What can hang from each mark:
lini: fofene mutev valam
retun: saped zife
mutev: lini
pagez: valam
lugu: valam
fofene: lini
saped: lugu retun
zife: retun
valam: lini lugu pagez

Every row comes from one small tree of marks. The marks that hang from a mark follow it in brackets, in alphabetical order. Every link used is in the known rows. Which tree was each row made from?
Known rows:
lugu{valam{lini{mutev}}}: [ 12 -45  28 -22  11 -26 -26  14   0 -17   7 -10   5  17  51   0 -35  30
  28  33 -35   0 -22]
zife{retun}: [ -9  -8  25 -27  11   6  13 -17   9 -11  -7 -20  12 -18  33 -10  -9 -26
 -13  28 -14  -1   5]
lini{fofene valam}: [  4 -21  17   8  19  12 -54   2  14 -29  -5   1   5 -13   9   2 -46 -25
 -30  48 -26  20  -3]
mutev{lini{fofene}}: [ 23 -45  11  -5 -18  18 -71  12   7 -20 -14  -7  25  -7  14  -8 -22 -28
 -17  56 -28  17 -31]
lini{valam}: [-14  -4  21   7  37  -6 -21  -6  12 -22  -2  -6  -3 -12   8  -3 -29 -26
 -22  11 -13   5  13]
saped{retun}: [ -4 -16  19 -10  24  -5  -6 -10  10 -12 -11 -23  24 -10  20  -7  -8 -11
 -36  28 -16  -3   9]
fofene{lini}: [-10 -30  24  -9   5 -17 -37  -4   3 -14 -12  -4  22  -2   3 -12  -6 -36
  -2  30 -13   7 -12]
zife{retun{saped}}: [ 10 -23  29 -36   2  12  36 -28  11 -14 -12 -19  24 -16  44 -13 -18 -15
 -21  49  -8  14  -2]
retun{saped zife}: [  7 -40  35 -34  11   4  24 -27  10 -14 -18  -9  22   9  36 -12 -33  19
 -29  42  -7  19  -5]
fofene{lini{mutev valam}}: [ 15 -52  18  15  26  -4 -65   5  11 -44  -8   1  19 -15  13   2 -37 -76
 -20  69 -15  32 -22]
lini{mutev}: [  4 -33  20   0  -4 -15 -40  -2  11 -11  -4 -14   7   1  11   5 -26 -15
 -14  41 -27   6 -15]
mutev{lini{valam{pagez}}}: [ 26 -14  16   4  25  14 -15   2  11 -37   1 -13  29 -21  29 -32 -19 -23
 -16  20  -3  13  -3]
mutev{lini{fofene valam}}: [ 26 -40   8  11  12  28 -74  13  12 -40 -10  -2  18 -21  18  -6 -41 -51
 -31  63 -21  30 -23]
pagez{valam{lini lugu}}: [ 17  -8  18 -27  51 -12  25   8   1 -10  12 -24  22   7  47  16  -3  15
  31  -8 -25   0 -12]
pagez{valam{lugu}}: [ -5   7  16 -27  39  -7  17  -1   2   0   7 -29  26  14  13  13  11  -5
  32 -12 -22   3  -3]
fofene{lini{mutev valam{lugu pagez}}}: [ 45 -29  27   4  33   8  -6  -7  14 -51   5  -9  55 -12  14 -14 -11 -55
   2  58  -9  32 -20]
lugu{valam{lini{fofene mutev} pagez}}: [ 48 -52  28 -24  -9  -2 -24  15   0 -28  12  -3  31  11  64 -14 -46  52
  26  62 -43   8 -33]
zife{retun{saped{lugu{valam{lini}}}}}: [ 19 -29  45 -60  -8  -4  15 -19  -1 -11   3 -18  36 -10  77 -13 -20  71
  14  52 -21   3 -23]
valam{lugu pagez}: [ 13  17  33 -19  16  -4  41 -18  10  -9   7 -23  36   5   7 -22  15  19
  17  -5 -13  -7   5]
zife{retun{saped{lugu{valam}}}}: [ -2 -12  42 -63 -21   3   9 -27  -1  -3  -3 -21  41  -1  46 -13  -5  50
  12  48 -16   6 -16]
pagez{valam{lini{fofene} lugu}}: [ 33 -25  14 -25  35   6  -3  15   2 -16  10 -15  32   4  47  19 -18  17
  23  25 -36  13 -26]
mutev{lini}: [  5 -28  15  -5  -6  -1 -43   4   5 -11 -11 -16  18  -3  13 -15  -6 -25
  -9  24 -16   5 -16]

Write each row's tree:
[ 31 -35  32 -25   7 -21   6  10  -1 -21  15 -12  22  13  64 -19 -28  54
  36  28 -30  -4 -17]
lugu{valam{lini{mutev} pagez}}
[ 61 -56  22   2  -5   4 -29   8   9 -30   7  -4  32 -14  56  -9 -49  31
 -20  74 -39  12 -32]
valam{lini{fofene mutev} pagez}
[ 17 -12  19  -1  38  16 -17   2  13 -37  -5 -14  26  -8   5  -6  -3 -54
  -1  20  -9  20 -11]
mutev{lini{valam{lugu}}}
[ 72 -43  29  -7   1  10  -2   2  13 -34  11 -11  48  -6  44  -4 -28  28
  -1  68 -38  15 -37]
valam{lini{fofene mutev} lugu pagez}
[ 23 -11  20   5  18  18 -20  -3  13 -32   4   0  22 -17  22 -18 -41  -2
 -26  39 -20  15   1]
lini{fofene valam{pagez}}
[ 55 -18  18  -3  17  40 -15   2  15 -47   1  -9  54 -14  18 -24 -14 -29
  -9  49 -15  30 -22]
mutev{lini{fofene valam{lugu pagez}}}
[ 33 -35  29  -6  19 -13  -6   1  10 -25   6 -16  21   1  31   9 -18   2
   5  42 -30   7 -27]
valam{lini{mutev} lugu}
[ 43 -65  19   2  -2   0 -60  14  10 -27   0   0  15 -10  43  11 -55   9
 -24  79 -44  16 -38]
valam{lini{fofene mutev}}
[ 34   2  26  -4  29  22   6  -9  16 -38   8  -7  38  -9  11 -13 -21  -3
  -6  34 -19  18  -3]
lini{fofene valam{lugu pagez}}
[ 21 -39   8 -16  25   2 -31  22  -1 -11   6 -11  15  -4  57  15 -38  21
   3  32 -38  10 -23]
pagez{valam{lini{fofene}}}
[ 29 -61  24 -20  -9  -6 -55  21   0 -24   4  -1  14  14  52   6 -51  29
  21  70 -48  14 -37]
lugu{valam{lini{fofene mutev}}}
[ 17  19  31  -4  46   5  37 -17  15 -31  11 -16  30  -7  10 -18  -3  -4
   3   0  -7   5  13]
lini{valam{lugu pagez}}
[  5 -28  32 -29  13   8 -23 -23  10 -13 -13 -22  47 -12  28  -4 -12  40
 -59  50 -14   3  -8]
saped{lugu retun{zife}}
[ 12 -16  36 -39 -17   8  -1 -35   8  -5  -7 -20  40 -27  36  -9  -9  26
 -31  60 -13  10 -17]
zife{retun{saped{lugu}}}
[ 40 -30  25  -7   3   2 -11   4   8 -22   7  -4  26 -13  49 -19 -35  47
 -13  38 -31   0 -15]
valam{lini{fofene} pagez}
[ 33   0  35 -17  27 -11  49 -10   8 -18  13 -18  34  -4  37 -20   0  41
  16  -2 -18 -10  -3]
valam{lini lugu pagez}
[ 53 -49  12 -16  25   9 -25  20   5 -25  11 -15  37   3  52  31 -33   1
  17  59 -44  25 -46]
pagez{valam{lini{fofene mutev} lugu}}
[ 17 -45  49 -58   0 -10   4 -17  -2 -13  -2  -7  34  16  66 -11 -34 105
   4  45 -20  10 -27]
retun{saped{lugu{valam{lini}}} zife}
[ 24 -47  14  16  10  17 -75   8  16 -39  -3   1   9 -15  16  13 -60 -42
 -38  80 -34  30 -21]
lini{fofene mutev valam}
[-13  -8  32 -36  -4 -13 -32  -7  -2  -1  -1 -25  39   5  19  -7   5  51
  -2  27 -25 -11  -5]
saped{lugu{valam} retun}
